Known rows, with every way that one mark hangs from another:
(k_184 (k_278 k_185 k_198)): [ 17.6  -8.6   7.5  13.1   1.3  -9.7  19.5   0.9  -4.3  -0.4  12.3   5.1
 -24.4  10.3  16.8  31.9  10.5  22.5 -11.1   1.5 -16.3]
(k_229 (k_278 k_184 k_185)): [ 25.9   3.1   8.7   0.3  14.9 -28.9   6.6   1.7  21.8  12.7 -34.1  16.4
 -14.5  19.5  23.6  28.0  -0.3  26.3   0.5   7.1 -18.6]
(k_229 (k_278 k_185)): [ 27.4   9.6  -3.8  -1.8  20.0 -29.1  -4.9 -10.8  16.8  17.1 -14.8   7.1
 -23.3  26.7   6.2  33.3  -0.9  27.9 -11.2   0.4 -24.9]
(k_278 (k_170 k_185) k_184 k_198 k_820): [ 23.3  -1.9  20.7  -2.1 -16.5  -6.8   7.5   5.5   0.8   0.9 -10.9  29.0
   3.5  -9.9  29.8   3.0  17.8  -8.5 -11.3  -2.4  14.4]
(k_957 (k_278 k_170 k_184)): [  9.6 -14.9   7.3   2.6  18.7 -15.9  27.5  14.9   9.4  -8.0 -24.4  10.7
 -15.1  34.5  25.6   9.2  -5.0  16.2   5.8  26.9  -4.1]
(k_278 k_170): [ 14.0  -4.9  -7.2   3.4  11.7 -19.9  12.5   1.2  10.9   7.6 -12.0  15.2
 -16.8  33.7   6.0  11.1   5.4  20.6 -14.2   1.4   4.2]
(k_957 (k_184 (k_278 k_170 k_265 k_820))): [ -7.7  13.8 -10.3 -16.4  -7.6  -4.9  10.9  -5.3  -5.6 -15.9 -20.4  32.2
 -22.0  15.5   7.0  11.6   1.9   7.3  -1.4  26.3  23.7]
(k_185 (k_170 (k_278 k_184))): [-10.9 -11.4  -7.0  -2.2  10.1 -20.4  27.6  16.9  12.5   2.8  -2.7  -1.7
 -11.6  -7.2  16.7  17.3  11.4  53.8 -15.0  23.4 -11.2]
(k_184 (k_278 k_170 k_198 k_265 k_957)): [  1.4 -15.9  -4.9   0.4 -14.2  -7.4  47.8  28.7 -14.3 -26.5  -8.8  10.4
 -17.9   2.6   9.5  -1.5  -0.6  19.3   0.6  21.9  -4.6]
(k_229 (k_278 k_170 k_184 k_198 k_820)): [ 19.8   9.9   1.5 -17.9 -14.4 -19.1  16.6  11.6   3.2   7.8 -32.6  22.1
 -16.6   1.7  21.6  10.1  12.3   5.0 -11.2  10.2  -2.5]
(k_185 (k_170 (k_278 k_198))): [-10.6 -10.5 -15.2  -7.2  -3.3 -14.5  27.6   9.0   2.5   4.6  26.4 -10.1
 -22.5 -11.0  -1.0  20.0  18.1  48.9 -31.0   5.6 -25.5]
(k_957 (k_184 k_278)): [-10.5  17.7   3.8  11.6  22.9 -28.3  25.2 -14.7   8.6  -7.6   9.4  16.3
 -32.8  20.1   5.4  33.3  11.3  41.1 -21.9  20.0 -11.8]
(k_170 k_185 (k_278 k_184 k_265 k_820)): [ -0.5   8.8   1.3 -17.1 -14.5  -7.5   2.9   1.4   7.6 -18.2   4.2  29.1
   7.0 -19.2  12.5   4.8  20.2  16.0 -11.8  26.1  -8.0]
(k_170 k_185 (k_278 k_198 k_265 k_957)): [  2.9  -9.0   1.4  -6.6 -17.4 -12.6  31.6  12.2   1.3 -22.8  30.1   8.0
   0.4 -25.1  -7.2   2.8  15.7  30.7 -21.0   8.9 -40.5]
(k_229 (k_278 k_184 k_820)): [ 10.6  28.0  -1.5  -9.8  10.0 -30.8   3.8  -2.7  13.3   4.2 -26.1  22.3
 -20.8   9.8  22.3  18.7  18.1  20.7 -14.3  30.8 -10.7]
(k_229 (k_278 k_185 k_265 (k_957 k_184))): [ 13.7  13.3   6.7 -13.2   3.7 -26.0  14.7  -4.9  12.2  -0.4 -33.5  23.8
 -19.9  11.8   3.2  16.6 -10.0  24.7   6.3   5.5 -26.1]
(k_185 (k_170 (k_278 (k_957 k_184)))): [-20.1  -2.0  -1.2  -4.5   7.8 -25.7  37.0   2.7   9.0   2.6   4.0  -2.7
 -21.5 -16.6   1.3  14.6   6.8  57.7 -18.8  14.5 -25.3]
(k_957 k_184): [  0.2  21.6   5.7   6.2  18.0 -28.5  13.9 -17.2  18.2   4.3   0.4  23.9
 -26.6  24.6   1.8  21.6  17.3  30.0 -23.6   1.1 -13.7]
(k_170 (k_278 k_265)): [ -7.9   2.5 -22.2 -13.3  -2.7 -14.6  18.1   4.8  10.8 -13.1  12.9  12.9
 -13.0  12.6 -12.7  11.2  14.7  38.9 -19.6  21.6 -24.6]
(k_278 k_170 k_184 k_185 k_198 k_957): [ 34.8 -31.7  25.8   8.1 -18.8  -8.1  40.0  31.2   0.2   7.9 -41.6  22.4
  -2.0  -0.8  36.6  -4.2   1.2   5.2  15.2 -13.2  -1.5]
(k_185 (k_170 k_278)): [-11.4  -6.4 -20.1  -4.5  12.5 -20.9  18.3   2.7   8.3   5.9  17.3 -10.6
 -19.3   0.0  -1.1  22.0  11.4  54.1 -26.4  15.2 -18.1]
(k_170 k_278): [ -0.8   1.7 -15.7  -0.4   8.7 -23.9  19.3  -3.0  14.9   0.7  19.9   4.5
 -19.5  11.3  -6.7  19.6  19.4  43.7 -29.9  14.8 -29.4]
(k_170 k_185 (k_278 k_265)): [ -2.1   2.6 -11.6  -9.2  -0.2 -13.9   5.7  -4.6  12.8 -14.8  27.2  12.1
   0.3   1.5 -10.6  17.0   9.8  33.4 -23.1  14.1 -23.3]

Rows:
[  3.5  11.5  -4.5 -19.6   1.2 -27.6  27.4   5.9  11.4  -6.9 -38.6  21.1
 -18.2  18.3  -5.2   7.0 -14.9  26.6  -0.6  14.1 -12.6] => (k_229 (k_278 k_170 k_265 (k_957 k_184)))
[ 16.1  -0.4   1.2  -6.6 -10.3  -1.8  -4.4  -3.8 -10.8  18.0  -3.0   6.8
 -20.5  -8.1  27.8  16.6  15.6   7.7  -7.4  -9.1   7.5] => (k_278 (k_185 k_170) k_198 k_820)
[  8.4  -5.9   1.8   1.1 -13.6  -9.6  35.0  14.2 -19.7 -11.3  -5.0  10.5
 -22.8  -9.2  20.8   2.5  14.0   9.5  -9.3  22.7   2.1] => (k_184 (k_278 k_170 k_198 k_820 k_957))
[ 15.3 -16.5  17.3   6.6  -2.5  -7.7  19.6  17.3   1.1  14.4 -18.9   7.9
 -10.9  -3.8  36.4  15.7   7.0  20.3   3.6  -8.6  -0.7] => (k_278 k_184 (k_185 k_170) k_198)
[ 10.0 -10.7  -2.0  -6.3 -17.7  -7.9  38.1  24.5  -6.0 -14.6 -16.0  18.8
 -10.7   8.5   6.2 -13.0   5.9  10.5  -1.7   3.9  -4.7] => (k_278 k_170 k_198 k_265 k_957)
[  8.8  -9.3 -13.9 -12.1 -10.9  -6.9   8.1   1.9   9.6  -1.0   1.4  15.4
  -6.7  10.9  -2.6  14.3   4.9  27.6  -3.9   3.2 -18.9] => (k_170 (k_278 k_185 k_265))
[ 21.6 -18.1   6.0   2.5  -4.5  -6.6  14.0   5.1 -12.5  -0.6 -26.8  13.9
 -14.5   1.0  30.2   9.1  -4.5   6.5  11.4  16.0  13.0] => (k_184 (k_278 k_170 k_185 k_820 k_957))
[ 14.5   6.5  -5.7 -15.3  -7.4  -2.1 -15.2  -7.8   0.0  -9.1  -8.8  30.5
   0.9  11.6   9.5   2.2   4.9  -7.9  -6.7   5.7  22.6] => (k_278 (k_170 k_185) k_265 k_820)
[ 16.2 -22.5  -4.1  -3.3 -18.6   5.0  20.5  16.7  -9.5  -9.7 -13.1  14.7
 -13.1  15.9  12.0  15.2  -8.7   5.3   8.1   0.3   8.5] => (k_184 (k_278 k_170 k_185 k_198 k_265))
[  1.3  16.5  -4.5   3.3  -1.9 -12.6  18.4  -4.2 -13.0 -10.0  20.6  12.1
 -31.6  -0.8  15.5  21.2  28.7  16.7 -25.4  24.3 -10.0] => (k_184 (k_278 k_198 k_820))
[  1.9   3.1  10.3   4.4   2.3 -19.4  36.5  24.5   7.5 -21.5 -28.4  26.7
  -8.7   6.0  24.1  -9.3  12.6  26.0   5.8  29.2 -11.1] => (k_278 k_184 k_265 k_957)
[ 16.8   3.6  -1.9 -17.6 -23.3   1.8  -3.7  -1.7  -7.8  -9.5   2.1  27.6
   0.2  -0.1   7.4   1.1  10.9 -11.6 -12.3  -4.7  15.8] => (k_278 (k_170 k_185) k_198 k_265 k_820)
[  4.1 -16.4   3.0 -11.3 -11.6  -0.6  36.8  28.9  -1.6 -24.1 -22.2  17.6
  -9.8  23.6  18.3  -2.8  -3.4   3.9  12.4  23.8  -5.8] => (k_957 (k_278 k_170 k_184 k_198 k_265))
[  8.4  -7.6 -10.1  -7.2   5.4  -3.7  -3.9   4.2   0.8   4.5 -17.0   7.7
 -13.1  16.6  17.1  15.0  -5.1  23.5   7.7   2.0  10.0] => (k_278 (k_185 k_170) k_265)
[ 11.0   3.7  -4.0  -9.5 -21.2   4.0   6.7   0.2 -18.4 -12.6   2.2  22.6
 -20.1  -0.3  19.3  15.2  13.1   0.5   2.4  14.8   1.2] => (k_184 (k_278 k_185 k_198 k_265 k_820))
[-17.5   4.2 -27.1 -29.3 -26.0   0.3  14.6  10.1 -12.7  -8.1  16.0   4.1
 -16.2 -22.5   0.6   5.2  21.5  27.8 -18.9  18.7  -7.8] => (k_185 (k_170 (k_278 k_198 k_265 k_820)))
[  8.6  -9.7  11.0   4.8  -6.5 -20.2  32.6   5.5   5.9  -9.2  37.8   1.3
  -5.0 -23.9  -1.7  12.0  20.3  37.2 -31.6   3.9 -47.5] => (k_170 k_185 (k_278 k_198 k_957))
[ 21.0   3.8  -3.3  -9.7   4.8 -22.2  10.6   6.9   7.0  -3.1 -29.2  11.4
 -15.8  15.4   7.7  12.4  -8.7  24.7   8.1  13.1 -26.4] => (k_229 (k_278 k_185 k_265 k_957))
[ 11.8  -3.7  -4.7 -12.5  -6.1  -3.5  12.4   0.3 -11.2  -5.0   1.1   9.4
 -24.1  18.7  14.9   7.0  11.2  -4.5  -7.9  16.4  -5.4] => (k_957 (k_278 k_170 k_198 k_820))
[  2.6  -0.6   7.8  -9.7 -20.1 -10.5  42.2  14.4  -2.6 -12.9 -21.1  29.4
 -14.5   6.8   1.7  -7.8   3.6  10.2  -2.1  -4.8  -3.7] => (k_278 k_170 k_198 k_265 (k_957 k_184))
[ -1.1   6.3  -5.5 -16.1 -13.6 -11.0   8.6  -1.1  -0.8 -21.8  17.3  18.0
   1.3 -24.0   1.3  -1.0  17.8  20.6 -14.3  25.0 -19.8] => (k_170 k_185 (k_278 k_265 k_820 k_957))
[ 10.6  -3.9 -10.5  -9.6 -15.8  -4.5  23.1  14.1  -0.4  -7.4  -9.3  20.9
 -13.1  21.9   0.8  -0.1   7.3   7.5  -9.8  -3.1   4.4] => (k_278 k_170 k_198 k_265)
[  1.0  16.9   2.8 -10.7  -8.3  -3.0   0.2 -15.0  -6.1 -10.0 -14.3  33.9
 -22.1   6.8  15.5  21.4   4.0   7.9   5.8  15.9  10.8] => (k_957 (k_184 (k_278 k_185 k_265 k_820)))
[ 20.4   5.2  11.7 -11.4 -29.3   4.5   7.2  12.0  -6.6  -4.5 -26.9  38.0
  -6.7  -3.1  32.3  -0.9  20.2 -10.0  10.7   2.2   5.9] => (k_278 k_184 k_185 k_198 k_265 k_820)
[  6.4   5.0   8.6  -4.6  -3.7 -16.4   3.6  -4.3  12.4  -4.8  11.5  21.6
   2.0 -18.5  18.4  14.6  25.3  23.2 -21.2  20.8 -14.3] => (k_170 k_185 (k_278 k_184 k_820))
[  8.1 -10.6  -4.6   7.8   0.1 -12.8  32.1  10.9  -5.9  -5.4   6.3   3.7
 -24.0  17.0   7.2  20.3   5.6  23.9 -17.8  10.0  -3.9] => (k_184 (k_278 k_170 k_198))
[ 19.8  12.5  -4.9 -15.6   1.1 -24.5   5.6   4.3  10.7   8.7 -43.3  22.7
 -14.0  13.4  22.2  12.1   4.8  11.1  -6.6  23.0   6.1] => (k_229 (k_278 k_170 k_184 k_820))
[ 12.9  15.9 -21.4 -32.8 -22.5  -9.5   4.9   3.1  -5.3  -2.4 -20.3  21.3
 -18.6  10.1  -0.2   7.2   6.3   0.8 -10.5  12.2   0.7] => (k_229 (k_278 k_170 k_198 k_265 k_820))
